Each row was made from one small tree. The marks that hang from a mark follow it in brackets, in alphabetical order. Every link used is in the known rows. Write each row's tree.
Known rows:
sunus[fulom rulu]: [-57   5 -43   0  13   2  -3  28 -29  22  51 -17  22 -13  33  29 -34  -4
   0  10 -39   1 -41]
fulom[sunus[furuz[kitig]]]: [ 19  11  -8 -58   4  29  26  23  49 -17  16 -49   0 -16  43  77 -12 -11
  36  -3 -54  35  16]
sunus[fulom furuz[kitig[rulu]]]: [-19  10 -71 -23  39  24  12  42   4  10  45 -28  11  -6  45  47 -36  -2
  17 -33 -42  22 -39]
linaf[fulom furuz[kitig[rulu] sunus]]: [ 19  31 -41  -5  29  25 -33  31  18   2 -21  -8  30 -41  38  -3 -47  -3
  58 -14 -53  31  -3]
furuz[kitig[rulu] sunus[fulom]]: [ -1  17 -71  -2  36  16 -42   5   0   0  20 -13  27 -25  24  26 -36   9
  25  -4 -45  16  -2]
linaf[fulom[kitig[furuz] sunus[rulu]]]: [ -6  28   0 -43   6  17 -16  26  10 -15  -3 -61  -9  -9  57  22 -16  -4
  27  -2 -63  39  12]
linaf[furuz[sunus]]: [-17  15   4 -25  -6  34  19  17  28  -3 -15  -1  30 -33  25  48 -20 -22
  52   1 -55   5   2]
furuz[sunus[rulu]]: [-38  22 -31 -14   5   6 -18  -9  -2   2  18 -14  31 -41   6  40 -23  10
  10  30 -42  11  12]
furuz[kitig[fulom rulu] sunus]: [ 15  29 -60  -6  27  -1 -28  -5   7 -23  -7 -21  24 -36  22  11 -20  -2
  31 -13 -26  17  11]
linaf[fulom]: [ -7  48 -38 -22  -3  17  -1  38 -11   2  -7 -39   8 -14  37  11 -24  -6
  10   3 -36   9   1]
kitig[furuz rulu]: [-21  35 -39   0 -13  30  -3  11   8 -16 -23 -35  26   4  11  37  27 -18
  -8 -11 -30  31 -22]
fulom[kitig]: [-20   9 -14 -19  19  -2   2  13  20 -37   9 -50  -7  -1  39  41  -9 -15
  22  -2 -54   6  20]
kitig[furuz]: [-23  37 -11 -26  -8  32  23  16  20 -13 -14 -35  16  -3  21  59  13 -11
   5 -17 -44  16 -19]
furuz[kitig[fulom[sunus]]]: [ 34  17 -19 -29  14  -3   7  18  27 -27  -2 -40   0 -20  47  35 -12 -17
  40 -18 -38  14   7]
linaf[furuz]: [-16  10   4 -13  -5  25  30  34  28  -8 -11 -10  24 -18  32  44 -11 -32
  43  -5 -47   6 -17]
kitig[fulom[sunus] furuz rulu]: [  6  38 -10 -37 -36  30  25  15   6 -26 -45 -45   8   5  38  31  37 -44
  14 -20 -20  35 -13]
sunus[furuz]: [-27  23 -30 -44   4  26  46  28  20  -3  21 -37  10 -14  28  67 -12  -8
  11 -12 -41  17  -9]
linaf[fulom[kitig[rulu[sunus]]]]: [ -1  32 -44  -5   2  13 -18  30  -8 -15 -14 -51 -10  -1  40   7 -28 -14
   9  -3 -43  25  25]
furuz[kitig sunus[fulom]]: [ -2  20 -46 -22  38  16 -23  11   9   1  26 -13  19 -31  32  39 -47  13
  36  -9 -56   3   1]
linaf[fulom[sunus[rulu]] furuz[kitig]]: [ 26  11  -6 -18  20  15 -16  43  32   2  -1 -22  18 -36  59  16 -47 -10
  62  -5 -64  41  -9]
rulu[sunus]: [ -5  19 -20  -5 -33  29  28  15   9  -5 -11 -24  -2  -5  10  70 -19 -24
  -2   6 -39  10  22]
rulu[kitig[fulom furuz]]: [  6  35 -20   4   9   7  25  14  27 -35 -17 -39  -2   9  35  30   6 -36
  13 -31 -41   8 -23]
furuz[kitig[fulom] sunus]: [ 13  30 -38 -27  31  -2  -9  -2  17 -19   0 -21  16 -42  29  26 -30   2
  41 -18 -40   7  13]
furuz[kitig[fulom]]: [ 16  21 -39 -10  30 -13   5  19  16 -25   4 -32   8 -23  39  23 -20 -10
  30 -27 -32   5  -9]

Which tree is each row?
[  1  -1 -18 -41  15  10  10  14  40  -7  38 -42   8 -27  37  69 -19   0
  28   8 -54  45   6]	fulom[sunus[furuz[kitig] rulu]]
[ -7  31 -25  -1  17  29  -2   6  27 -16   1 -26   5   5  27  50 -11 -17
  13 -14 -61  11 -15]	rulu[kitig[furuz[sunus[fulom]]]]
[ -3   2  17 -73   5  23  32  20  47 -33  16 -66 -22   0  59  78  -4 -22
  41  -1 -64  29  37]	fulom[kitig sunus[furuz]]
[ -8  -1 -17  -2  36   8 -18   9  35  -6  13   5  39 -50  23  37 -41   2
  56  -4 -61  22  -9]	linaf[furuz[kitig sunus[rulu]]]
[-24  17 -26  -8  13  14 -10   5  18 -41 -11 -52   3   9  32  34  17 -18
  10 -18 -48  28   2]	fulom[kitig[furuz rulu]]
[-26  12  -1 -29   2  41  23  27   9  12  -3   4  26 -25  37  45 -29 -24
  54  -4 -57  -3 -16]	linaf[furuz[sunus[fulom]]]
[ -4   7 -42 -26   4  38  35  34   8  13  28 -22  -8  -5  35  80 -52 -11
  13 -33 -54  19  -8]	rulu[sunus[fulom furuz[kitig]]]
[ -5   3 -12 -25   5  12  17  14  41 -11  33 -45  -1 -11  35  69 -14 -17
  16  20 -54  39   6]	fulom[sunus[furuz rulu[kitig]]]
[ -7  26   0 -39  17  28  -6  34  15  -9 -18 -22   8 -29  54   8 -43 -13
  68 -13 -68  14  14]	linaf[fulom[kitig] furuz[sunus]]
[ -6  18   1 -25  18  18   5  50  15 -13 -15 -32   1 -14  62   5 -37 -23
  59 -20 -63  14  -4]	linaf[fulom[kitig] furuz]
[-54   7 -30 -23  28   6 -22   0 -14   6  41 -20  15 -25  32  33 -41   7
  23  11 -57   3   2]	furuz[sunus[fulom[kitig] rulu]]
[  0   7 -39   3   2  36  41  31  21   2  25 -27 -22  17  34  77 -45 -33
   4 -22 -58  14  -6]	rulu[kitig sunus[fulom furuz]]
[ 34  13 -42  -7  12  -3 -11  14  18 -31  -8 -41   8 -15  40  22  -3 -24
  29 -10 -27  27   7]	furuz[kitig[fulom[sunus] rulu]]
[ 27  17 -59  17   8  -3  -7  14   7 -24 -12 -28   7 -13  24  24 -19 -21
  12 -24 -23  23   3]	furuz[kitig[fulom rulu[sunus]]]
[-20  52  -7 -51 -17  29  31   4   4 -15 -32 -26  14 -19  29  41   9 -18
  26 -31 -34   5 -12]	kitig[fulom furuz[sunus]]
[-45   3 -46 -38  25  24  23  40  -5  -2  41 -44  -5  11  56  47 -25 -15
  18 -28 -47  15 -24]	sunus[fulom[kitig[rulu]] furuz]
[-27   0 -56 -12  48  -7   0  16  21   1  59 -28  22 -35  24  50 -38  20
  12 -13 -47  38 -25]	sunus[furuz[kitig] rulu]
[-46   3 -27 -55  30  26  40  43   4   0  48 -43 -12   7  62  58 -35 -12
  27 -31 -56   5 -22]	sunus[fulom[kitig] furuz]
[-35  42 -14 -45  -7  50  12  11   3   5  -5 -21  19  -9  26  58  -6  -3
  17 -18 -54   8 -19]	kitig[furuz[sunus[fulom]]]
[ 16  19 -28  -1  -8  18  56  18  26 -20  -1 -34 -23   6  30  61 -28 -44
   9 -30 -39  18   8]	rulu[kitig[fulom] sunus[furuz]]
[-19  10 -10 -20 -13  38  26  24   0  -5   0 -32 -16  14  37  68 -27 -26
  10 -26 -57   9   2]	rulu[sunus[fulom[kitig[furuz]]]]
[-49  32 -22 -30   3  34  -2   3  -5  14  11 -16  28 -18  21  50 -13   5
  12 -11 -54  14 -28]	kitig[furuz[sunus[fulom rulu]]]
[-10  19 -12 -54  13  14   0  34  12  -8  21 -62 -11 -15  62  28 -33  -2
  30   2 -59  38  18]	linaf[fulom[kitig sunus[furuz rulu]]]
[ 21  11 -25 -18  20 -14  -3  13  20 -22  10 -35   8 -27  44  30 -18 -11
  34 -10 -37  20  -1]	furuz[kitig[fulom[sunus[rulu]]]]
